Each row was made from one walk, in order. Every step used is in the known rows, and no mark comes twice. Write each row's walk.
Known rows:
P, K, L: -.01,.30,-.08,-.27,-.01,-.05,.21,.18,.24,-.13,-.19,.13,-.23,.47,.08,.32,.38,.19,-.36,-.21,-.21,-.14,.09
P, K, L, S, R: .06,.13,-.51,.04,-.05,.22,.35,.38,-.10,-.21,-.04,.33,.14,-.09,.20,.25,.01,.07,.21,.29,-.21,-.02,-.04
Q, H, L, S, P, K, R: .09,.13,-.07,-.21,-.02,-.15,-.06,.03,-.21,-.43,.32,-.18,-.22,.30,.23,-.09,-.15,-.36,.21,-.37,.02,-.46,-.13
Q, H, P: .04,-.28,.35,-.14,-.01,.02,-.28,-.17,.27,.15,.10,.03,-.16,-.19,-.45,.16,-.48,.43,.12,-.09,.40,.28,-.23
L, S: .16,.04,-.25,.57,.01,-.02,.01,-.18,-.03,-.02,.23,.78,-.21,-.11,.16,-.13,.10,-.41,.13,.48,-.14,.33,.11
S, Q: -.07,-.10,-.20,-.47,-.01,.15,-.01,-.41,-.31,.06,-.67,-.06,.42,-.05,-.08,-.04,.27,.03,-.32,-.13,-.24,-.27,.06
L, S, P, K: .23,-.18,-.88,-.32,-.28,.53,-.34,.04,-.39,-.24,.53,.33,-.19,.29,.46,-.30,.43,-.53,-.07,.04,-.07,-.15,.54
Q, H: -.12,.13,.59,.18,.08,-.17,-.15,-.45,.05,.02,-.28,-.04,-.26,-.30,-.25,-.01,.11,-.16,.26,.04,.19,.34,.06
Q, H, L, S: .32,.01,.17,.54,.10,-.16,.31,-.29,.29,-.06,.23,.45,-.20,-.12,-.16,-.12,-.23,-.34,.36,.17,.17,.63,-.38
L, S, P: -.14,-.13,-.35,.19,-.13,.31,-.51,-.46,-.03,-.01,.36,.54,-.31,.08,.36,-.34,.29,-.61,.19,.22,-.05,-.03,.38
P, S, Q: -.15,-.26,-.12,-.25,.02,-.08,-.07,.00,-.24,.20,-.39,-.28,.52,-.04,-.03,-.13,.27,.11,-.47,-.10,-.38,-.17,.19
P, S: -.15,-.36,.00,.36,.04,-.32,-.44,.31,.08,.22,.20,.00,-.01,.12,-.05,.08,.32,.07,-.42,.01,-.14,.17,.24
H, L: .22,-.32,-.04,-.11,.05,-.06,-.08,-.38,.40,.01,-.17,.01,-.09,.43,-.44,.32,-.02,.14,-.25,-.58,.31,.28,-.63
Q, H, R: -.27,.24,.28,.12,.13,.17,-.10,-.16,-.03,.20,-.43,-.29,-.16,.01,.06,.10,-.05,.17,.15,-.09,.34,-.01,-.10
P, K, Q: .06,.47,-.22,.06,-.24,-.13,.03,.21,-.11,.02,.07,-.25,.24,.17,.19,.10,.46,-.06,-.57,.20,-.04,-.66,.30
L, S, Q, H, R: -.19,.30,.22,.04,.14,.23,.20,-.19,-.18,.19,-.48,-.30,.10,-.18,.15,-.10,-.13,.06,.23,.06,.15,-.07,-.07
Q, H, L: .19,-.15,.48,-.01,.11,-.18,.06,-.47,.44,.00,-.22,-.20,-.15,.13,-.55,.18,-.16,.06,.10,-.50,.44,.49,-.64
P, S, Q, H, R: -.31,.17,.30,-.03,.14,.12,.06,-.03,-.14,.27,-.50,-.56,.17,-.09,.08,-.04,-.05,.22,.05,-.12,.14,-.13,-.04
K, P, S, Q, H, R: -.29,.07,.23,-.03,.17,.16,.06,.01,-.16,.18,-.45,-.64,.05,-.03,.05,-.08,.13,.16,-.05,-.15,.10,-.10,-.06
Q, H, P, K, R: .11,.04,-.01,-.37,-.01,-.20,-.13,.25,-.23,-.33,.20,-.24,-.14,.19,.01,.18,-.36,.14,.01,-.37,.07,-.48,-.18
S, Q, H: -.14,.13,.54,-.18,.07,-.06,.11,-.52,-.17,.02,-.60,-.27,.15,-.42,-.26,-.17,.07,-.10,.20,-.02,.02,.14,.05

Write each row's walk:
.10,.22,-.26,-.24,.00,.10,.54,-.09,-.20,-.06,-.37,.22,.36,-.04,.18,-.19,.15,-.14,-.14,.15,-.48,-.16,.13
P, K, L, S, Q
-.13,-.42,-.18,-.26,.03,.00,-.04,.05,-.28,.07,-.32,-.36,.35,.06,-.09,-.19,.51,.01,-.62,-.14,-.42,-.15,.15
K, P, S, Q
-.12,.23,-.14,-.36,-.05,.12,.01,.04,.22,-.12,-.08,.09,-.28,.54,.20,.17,.44,.01,-.29,-.27,-.21,-.27,.24
S, P, K, L
-.11,-.25,.46,.36,.02,-.42,-.27,.46,.33,.36,.45,-.31,.11,-.13,-.27,.05,-.22,.40,-.27,.09,.08,.11,.07
K, Q, H, P, S
-.11,.50,.50,.12,-.11,-.15,.02,-.16,-.03,-.01,.01,-.43,-.01,-.24,.01,-.18,.26,-.29,.07,.18,.16,-.23,.33
S, P, K, Q, H
-.04,.20,.48,.09,.08,-.08,.30,-.45,-.18,.00,-.39,-.03,.14,-.53,-.13,-.32,-.03,-.30,.38,.24,-.06,.29,.11
L, S, Q, H
.29,.22,.29,.65,.06,-.29,.42,-.21,.34,.01,.23,.30,-.07,-.14,-.12,-.14,-.22,-.34,.28,.26,.13,.43,-.35
K, Q, H, L, S
.23,.32,.02,.32,.00,-.09,.44,.19,.24,-.09,.34,.58,-.26,-.03,.15,-.06,-.17,-.13,.22,.37,-.17,.31,.05
Q, H, P, K, L, S
.11,.05,-.32,-.28,-.05,-.11,-.12,.08,-.24,-.41,.32,-.07,-.18,.44,.29,-.03,-.09,-.31,.05,-.40,-.04,-.57,-.12
H, L, S, P, K, R
.01,.10,-.37,-.21,-.07,-.06,-.24,.12,-.37,-.40,.32,.01,-.22,.33,.40,-.06,.04,-.37,.04,-.21,-.14,-.64,.12
L, S, P, K, R
.00,-.14,-.05,.14,-.06,.21,-.30,-.55,.18,-.04,.35,.32,-.30,.08,.13,-.34,.07,-.56,.35,-.01,.15,.19,.03
Q, H, L, S, P
-.05,-.58,-.03,.17,.01,-.23,-.48,.46,.25,.31,.46,.00,.05,.09,-.21,.15,-.14,.45,-.43,-.06,.03,.17,.04
H, P, S
-.14,-.43,-.14,-.05,.00,.05,-.19,.54,-.01,.09,.09,-.27,.33,-.25,-.21,.28,-.26,.54,.04,.01,.08,.05,-.12
Q, H, P, S, R
-.08,-.47,.34,.25,.06,-.31,-.39,.40,.26,.30,.43,-.17,.00,-.10,-.30,.05,-.24,.39,-.18,-.03,.10,.33,.03
Q, H, P, S
.03,.23,.15,-.53,-.02,.02,.36,.19,.28,-.06,-.20,-.10,-.02,.27,-.08,.22,-.02,.41,-.20,-.26,-.13,-.13,-.03
S, Q, H, P, K, L
-.20,.54,.15,.23,-.01,.21,.09,.04,-.09,.18,-.05,-.41,-.01,-.02,.38,-.15,.00,-.08,.17,.17,.27,-.34,.14
L, S, P, K, Q, H, R
.01,-.09,-.55,.19,-.04,.24,.06,.13,-.23,-.12,-.05,.40,.18,-.27,.11,.18,-.03,-.04,.28,.37,-.09,.07,-.06
L, S, R
.42,-.24,-.45,-.52,-.21,.37,.07,.27,-.30,-.15,.36,.03,.09,-.03,.00,-.13,-.23,.06,-.04,-.01,.08,.04,.14
L, S, Q, H, P, K
.02,.36,.07,.58,.09,-.22,.33,-.06,.32,-.01,.06,.75,-.28,.03,.16,.03,.08,-.22,.10,.40,-.31,.27,.02
K, L, S
.09,.09,-.28,-.01,-.04,.21,.40,.41,.00,-.17,.06,.23,.16,-.25,.06,.22,-.30,.21,.37,.29,-.07,.08,-.12
Q, H, P, K, L, S, R
-.10,-.52,-.38,-.08,-.03,.11,-.27,.59,-.02,.12,.12,-.16,.37,-.10,-.15,.38,-.20,.59,-.14,-.01,.03,-.04,-.12
H, P, S, R
.10,-.21,.26,-.21,-.01,.08,.02,-.17,.12,.12,.04,.04,.11,-.36,-.35,-.06,-.58,.32,.21,.06,.20,.23,-.20
L, S, Q, H, P
